Each row comes from the steps of one path. Every step used is in the known rows, and no mark comes twice. Write the path behind each row, first mark first.
Known rows
gitib > vefeb: [ 2.785  1.910 -2.717  0.090 -1.285 -1.618  1.366  2.621  1.593 -3.164
  2.427 -2.625  0.340 -3.007 -2.693 -2.372 -2.086  0.345  4.327  1.495]
bima > nime: [ 1.790  3.385  1.044 -0.206 -3.104 -1.302 -3.146  0.112 -5.558 -3.554
  2.019 -0.507 -1.147 -3.745  0.518 -2.117  1.577  1.757 -0.733  4.145]
lumige > nime > gitib: [-0.599  1.084  0.428  3.025  0.588  0.023 -2.355 -1.846 -1.819  1.981
 -1.575  0.239 -1.415  2.106  1.876  1.555 -1.040  1.009 -0.752  1.141]
nime > gitib > vefeb > gada: [ 2.272 -0.354 -1.445  1.103  2.214  2.368  3.494  2.240  2.797 -0.247
  0.514 -2.536  0.950  0.461 -1.865 -0.604  0.811 -2.038 -0.139 -2.841]
gitib > vefeb > gada > nime > bima: [ 0.805 -1.322  1.217  0.070  3.246  1.335 -3.077  0.909  1.614 -1.702
  0.635 -0.214  1.522  2.400 -1.979  0.577  1.573 -0.442  1.082 -2.011]
vefeb > gitib > nime: [ 1.780 -0.849 -0.731  4.423 -3.049 -0.744  0.190 -3.443  0.485  0.498
 -0.748  2.901 -0.183 -2.838  0.922 -2.337  0.043 -0.101 -1.997  3.211]
gitib > nime: [ 2.878  1.245  0.473  1.339 -3.128 -0.437 -2.695 -2.197 -1.337 -1.648
 -0.617  1.077 -1.722 -3.280  0.122 -2.517  0.775  1.177  1.360  5.136]
vefeb > gitib: [-0.130 -0.421 -3.558  4.101 -0.853 -0.875  2.660  1.096 -0.113 -0.522
  1.813 -0.536  0.602 -2.973  2.546 -2.171 -3.589  0.059 -4.522 -0.712]
gada > nime > gitib > vefeb: [ 1.020  0.484 -0.169  2.781  0.021  0.153 -1.084  2.026  2.198  0.004
  1.528  0.555  2.113  2.396 -1.294 -1.274 -1.438 -2.008  1.874  1.170]
bima > vefeb > gada > nime: [ 2.083 -0.456  1.886 -1.006  0.093  2.129 -1.237  0.663 -4.701 -2.947
  3.758  1.828  0.372  0.152 -0.891 -3.370  0.990 -6.185 -0.160 -0.549]
vefeb > lumige > nime: [-0.647  1.590 -3.142 -2.242 -2.591 -0.946  0.376 -5.909 -1.244  1.132
  0.882  0.438 -4.455 -1.302  2.417  1.559  0.429  1.720  0.915  1.206]
gada > nime > bima: [-0.554 -0.411  1.471  0.730  2.220  0.368 -5.867  1.173 -0.764 -2.177
  0.668 -0.453  0.743  1.394  0.768  0.269 -1.023  2.035 -0.055  0.622]
gitib > nime > lumige > vefeb > gada: [ 0.391 -0.289  0.523 -3.479  0.209  0.625  3.957 -0.771  1.288  2.066
 -2.761  0.735 -0.561 -0.130 -1.622  1.651  2.489 -0.269  1.326 -2.631]
gitib > vefeb > lumige > nime: [ 0.175  1.240 -3.680 -2.507 -3.047 -1.673  1.717 -5.796  1.178  1.081
  1.119  0.485 -3.352 -0.806  0.207  1.658  0.856  0.809  3.957  1.209]
bima > nime > lumige > vefeb: [-1.998  1.986  1.323 -4.026 -1.724 -3.329  1.735  0.543 -1.389  1.477
 -1.546  0.413 -0.097 -0.745 -0.607  2.220  0.210  3.241  2.587  0.379]
lumige > vefeb > gitib > nime > gada: [ 1.946 -0.972  1.165  0.305 -0.773  1.361  0.380 -0.072 -0.158  0.837
 -2.619  1.824  1.348 -0.472 -1.886  1.336  1.493 -0.250 -0.912 -0.265]
bima > nime > lumige: [-3.741  1.868  0.933 -3.520 -1.556 -1.687 -1.115  0.540 -1.333 -0.259
 -0.780 -1.977 -1.666 -1.256  2.074  0.626  1.837  3.681 -1.365  1.785]
gada > nime > gitib: [-0.761  0.452  1.161  3.772  1.087  1.935 -3.991  2.114 -1.637  0.665
  0.812  1.078  0.726  2.850  2.734 -1.100 -2.032 -1.234 -3.218  1.132]
nime > lumige > vefeb: [-2.283  1.330 -0.730 -3.706 -0.273 -2.707  3.310  2.128  0.754  1.603
 -1.569 -1.231 -0.059 -0.500 -0.249  2.056 -2.562  3.036  2.934 -0.997]
bima > nime > gada: [ 1.462  1.960  2.114 -2.661 -0.704  1.912 -3.715  2.922 -4.971 -3.525
  0.259 -2.270 -0.146 -1.873 -1.193  0.484  2.990  1.214 -1.702  1.117]
lumige > vefeb > gitib > nime: [ 2.266 -0.770 -0.019  3.401 -3.339 -2.100  1.945 -3.695  0.547  1.925
 -1.435  4.601  0.910 -2.049 -0.482 -1.032 -0.432 -0.214  0.334  2.343]

Which path is each row?
[-3.502 -0.400  0.251 -3.213  0.758  2.057 -0.489  1.176  0.384  0.603
 -0.178  0.035 -0.944  1.421  2.086  0.311  1.998 -1.262 -2.479 -2.026] : vefeb > gada > nime > lumige
[-2.317  1.059  0.676 -3.469 -0.713 -1.797  0.899  1.452 -0.273  1.408
 -0.908  1.979  0.633  1.298 -0.036  1.697 -1.417  0.790  2.506 -0.638] : gada > nime > lumige > vefeb
[-0.044 -0.303  1.262  3.096  2.343  3.840 -2.134  1.612 -1.087  1.013
  0.478  1.217  0.652  3.278  2.110 -0.706  0.194 -3.036 -4.335 -1.293] : vefeb > gada > nime > gitib
[ 2.352 -0.254 -0.800  0.921  1.466  1.933  2.595 -0.655  1.729  0.769
 -0.285 -0.543 -0.109  1.399 -2.410  0.624  2.380 -2.747  1.068 -2.556] : lumige > nime > gitib > vefeb > gada
[ 1.493 -1.085  0.843  1.001 -0.724  2.234 -1.023  0.077 -0.208 -0.247
 -1.981  0.422  0.746 -1.108 -0.595  0.413  1.777 -0.213 -2.833  0.500] : vefeb > gitib > nime > gada
[-3.575 -1.204  1.571 -3.941  0.901  0.881  0.550  0.947 -0.688  0.266
  0.504 -0.169 -0.378  1.849  0.736 -0.358  1.424 -2.612 -0.816 -1.829] : bima > vefeb > gada > nime > lumige
[-3.716 -1.350 -0.430  0.268 -1.675 -1.252  1.679 -2.253  3.437  2.870
 -3.185  0.802 -0.755 -0.580  2.446  0.529  0.722  2.105 -2.306  1.261] : vefeb > gitib > nime > lumige
[ 0.869 -1.532  3.727 -0.936  1.170 -2.949 -1.609 -1.190 -1.258 -2.194
  0.222 -2.183  0.325 -0.544 -2.369 -1.246 -1.311  1.115  4.516  3.098] : gitib > nime > bima > vefeb
[ 0.408 -1.248  2.143 -0.643  3.321  1.127 -2.722  0.818 -0.290 -0.727
 -0.235  0.877  1.346  2.574 -1.218  1.680  0.716  0.245  0.705 -2.617] : lumige > vefeb > gada > nime > bima
[ 1.140  1.142 -0.725  2.144 -0.178 -1.393  0.313 -0.908  1.873  1.054
 -0.255 -0.241  0.224  1.682 -1.889  0.828 -0.635 -0.306  3.844  1.307] : lumige > nime > gitib > vefeb
[-0.151 -1.185  2.485  2.149  2.332  2.831 -1.213  1.481 -2.122  0.739
  1.299  0.961  1.302  3.803  0.924 -1.449 -0.516 -4.513 -2.833 -1.122] : bima > vefeb > gada > nime > gitib
[ 1.146  0.794 -1.688  2.411  0.739 -0.761  1.207  2.816  3.087 -0.341
  0.816 -2.614  1.327  0.425 -1.469 -0.866 -2.400  0.357  2.209  0.826] : nime > gitib > vefeb
[-0.319 -1.476 -1.542  2.765 -0.668 -2.609  4.342  0.650 -1.605 -1.053
  3.241 -1.052  1.505 -2.704  0.571 -2.946 -4.483 -2.176 -2.017 -0.514] : bima > vefeb > gitib
[-2.222  0.310 -1.371  1.240  0.286  0.388 -0.014 -3.769  0.431  3.985
 -1.165 -0.277 -2.728  2.691  3.504  2.600 -0.870  1.610 -1.863  0.160] : vefeb > lumige > nime > gitib
[-0.581  0.155 -0.755 -3.853  1.402  0.844  4.930  1.856  0.796  1.421
 -1.410 -1.264 -0.335 -0.373 -0.941  1.717  0.793  0.002  0.551 -4.410] : nime > lumige > vefeb > gada
[ 0.328 -0.137 -2.889  3.012 -1.119 -2.216  4.826  0.782  0.008  1.184
  0.941  1.583  1.973 -2.169  0.484 -0.267 -4.120  0.053 -1.560 -1.945] : lumige > vefeb > gitib
[-1.496 -3.145  0.697  3.107  1.386 -2.091  1.096 -0.085 -0.639 -0.549
  2.393  0.522  2.731  0.584  0.160 -1.217 -3.252 -1.910 -1.859 -1.090] : gada > nime > bima > vefeb > gitib
[-2.737  0.077  0.605 -2.284 -1.426 -0.961 -0.701 -1.176  1.912  1.326
 -3.043 -0.652 -1.993 -0.844  1.612  0.305  1.135  3.267  0.414  2.621] : gitib > nime > lumige
[-3.084 -1.116 -2.489  0.861 -0.455 -2.725  5.749  0.818  2.363  3.097
 -1.003  0.970  1.509 -0.749  1.299  1.438 -3.572  1.280 -2.005 -2.899] : nime > lumige > vefeb > gitib
[-2.997 -0.619 -0.227 -3.237  0.344  1.303  0.587  1.213  2.310  0.544
 -0.016  0.164  0.017  1.940  0.080  0.310  2.153 -1.796 -0.169 -1.933] : gitib > vefeb > gada > nime > lumige
[ 0.039 -1.210  1.609  0.171  3.396  2.146 -4.246  0.948 -0.392 -1.781
  0.334 -0.326  0.606  2.016  0.042  0.607  1.153  0.184 -1.301 -1.889] : vefeb > gada > nime > bima
[ 0.825 -0.808  1.848  0.908  1.286 -0.873 -4.541 -1.735  1.307 -1.101
 -2.303 -1.229 -0.513 -0.489 -0.402  0.643  0.373  4.606  1.665  2.853] : gitib > nime > bima
[-2.082 -0.513 -0.986 -1.819  1.628 -1.231 -2.003 -4.454  1.416  1.014
 -1.096 -1.753 -2.660  1.209  1.452  4.077  0.189  4.855  1.271 -0.302] : vefeb > lumige > nime > bima
[ 3.497  0.382 -2.537 -0.693  0.479  1.727  3.396  2.034  1.538 -2.477
  1.848 -2.421 -0.009 -2.238 -2.770 -1.803  1.264 -2.193  1.636 -2.313] : gitib > vefeb > gada
[ 2.409  0.378  1.774 -1.527 -0.579  2.580 -3.383  0.953 -1.625 -1.800
 -1.835 -0.946 -0.394 -1.412 -1.588  0.137  2.505  0.807  0.067  1.924] : gitib > nime > gada
[ 3.058  0.489 -0.404  0.088 -0.494  2.481 -0.956  0.971 -0.970 -2.422
  2.977  2.250  0.684  0.120 -1.733 -2.427  2.203 -5.130  0.779 -0.791] : gitib > vefeb > gada > nime
